What can hang from each mark
E: G J
B: F K N
F: B C G J
N: B
J: E F
K: B

In the rows, 128 means zero.
Known rows, with every way that one mark hangs from another
N{B{K}}: [133 100 145 111 110 158 159  97 131 119 153 116 120 151 117 129 129  89
 118 107]
E{J}: [117 102 137 139 134 126 123 136 104 135 118 132 128 162 131 134 116 129
 132 150]
J{F{G}}: [131 142 159 129 138 125 149 121  85 111 114 128 136 183 112 138 142 137
 125 128]
K{B{F{J{E}}}}: [130 139 118 152 106  93 140 130  65 137 102 124 100 131 141 132  97  83
 118 135]
E{G J{F}}: [112  83 154 139 130 113 123 120  57 113 118 143 155 207 104 143 109 138
 128 164]
B{F{G}}: [110 139 154 140 129 119 161 124  84 135 135 144 171 172 139 128 124 133
 119 124]
K{B{F{C} N}}: [116 109 151 139  99  68 148 133  70 165 103 105 149 106  95  86 122 104
  91 111]
B{N}: [120 126 132 124 103 110 142 135 113 147  91 107 129 134  98 115 142 135
 113 128]
B{F{G} K N}: [118 143 187 137  83 115 195 101  63 157 105 118 184 193  84 126 148 129
  84 116]
B{F N}: [114 136 144 133  88  96 149 115  97 156 104 120 157 164 104 122 123 142
 106 133]
F{G}: [118 129 140 129 146 133 154 143 102 126 123 132 141 142 136 123 141 125
 125 119]
J{E F{B C G}}: [129 219 185 124 174  55 132 119  51 106  82 120 106 157 115  62 155 122
  97 110]
N{B{F{G}}}: [ 97 105 140 119 131 133 171 124  93 126 156 135 151 180 153 124 113 108
 126 111]
B{F{C J} K N}: [135 146 171 139  90  90 155 111  49 186  68 103 159 155  96  78 148  89
  87 139]
E{G}: [109  96 126 124 136 121 131 133  97 119 136 144 161 134 124 121 122 124
 125 139]
E{G J{F{B}}}: [107 106 148 134 160  86 118  98  47 118  96 139 147 191 119 111 109 136
 128 156]
F{B G}: [109 153 135 125 176 104 146 121  93 132 102 124 135 128 146  89 140 122
 125 109]
J{E{G} F{C}}: [129 160 176 123 136  72 117 130  55  93 116 140 137 160  95  94 137 126
  97 139]
N{B{F}}: [108 103 127 117 114 131 145 110 119 127 161 132 138 164 147 128  99 112
 128 120]
E{G J{F{B C}}}: [105 116 169 130 176  59 107 111  32 124  90 135 151 169 115  66 121 125
 116 151]

Rows
[137 167 172 122 152  92 133  88 100 144 107 114 136 106 115  58 151 101
  97 105] | F{B{K} C}
[116 100 129 143  82  92 159 120  86 157 109 108 142 129  97 129 109 117
 103 116] | K{B{F N}}
[127 147 193 139 148 110 159  78  48 126  90 120 137 219 102 118 139 123
 110 128] | E{J{F{B{K} G}}}
[114 106 139 152 151  90 155 153  32 164  98 119 147 109 149  83 125  68
 117 122] | K{B{F{C G J}}}
[119 185 164 144 147  78 144 156  31 143  85 135 136 157 151  77 139  94
 104 137] | B{F{C G J{E}}}
[119 152 204 135 101  93 186 113  47 166  99 113 191 171  82  80 163 115
  72 112] | B{F{C G} K N}
[118 117 168 140 142 123 143 133  60 120 103 133 138 217 114 144 130 141
 129 146] | E{J{F{G}}}
[113 150 148 139 138  67 123 144  30 135  98 146 157 146 141  77 118  95
 105 157] | B{F{C J{E{G}}}}
[126 167 130 136 149 115 146 161  63 126  80 128 102 151 147 113 145 100
 123 138] | F{G J{E}}
[131 142 173 134  64 112 170  84  92 156 108 115 169 179  79 131 134 132
  87 125] | B{F K N}
[112 148 173 138 145  95 150 137  68 144 131 139 177 149 136  87 137 121
 106 121] | B{F{C G}}
[ 98 104 150 127 136  66 130 107  32 135  59 119 147 199  88  97 121 143
 112 155] | E{G J{F{B{N}}}}
[119 141 135 128 155  81 116 164  45 128  87 134 129 117 134  69 135  87
 112 153] | F{C J{E{G}}}
[125 120 177 115 109 123 156  91  99 137 161 123 156 157 121  93 124  85
  98 105] | N{B{F{C} K}}
[120 125 188 139 158 100 135 144  45 129  99 130 144 194 114 100 144 127
 116 141] | E{J{F{C G}}}
[139 175 184 128 143 112 164  69  71 118  99 116 138 185  99 113 153 122
 108 108] | J{F{B{K} G}}
[119 133 116 131 137 104 126 151  60 118  91 139 121 141 137 113 124  98
 123 158] | F{J{E{G}}}
[114 145 163 132 104  73 139 130  81 166  98 116 163 140 103  78 137 131
  93 128] | B{F{C} N}
[144 180 195 119 118  66 142  74  68 148  61  89 131 154  61  62 165 119
  82 111] | J{F{B{K N} C}}
[124 110 157 120  91 145 167  78 114 129 166 129 149 180 124 136 110  98
 112 112] | N{B{F K}}
[113 148 115 133 185 105 142 134  65 151  67 117 118 124 164  81 140  94
 138 128] | F{B G J}
[118 104 130 145 109  70 143 144  41 186  66  98 133 103 114  76 123  77
 104 130] | K{B{F{C J} N}}
[103 109 162 142 116  71 175 147  43 165 102 106 164 121 101  79 136 100
  89 104] | K{B{F{C G} N}}
[107 143 130 125 135 118 165 142  55 126 112 132 111 189 167 115 115  81
 126 129] | N{B{F{G J{E}}}}
[135 196 154 133 155 105 162 108  51 132  64 115 104 153 135  89 153  83
 106 121] | F{B{K} G J{E}}
[123 156 120 128 184  79 106 131  77 161  65 109 109  87 156  42 141  84
 129 132] | F{B C J}
[103 101 142 144 100  95 184 133  60 156 104 112 156 143 104 123 123 114
 102 107] | K{B{F{G} N}}
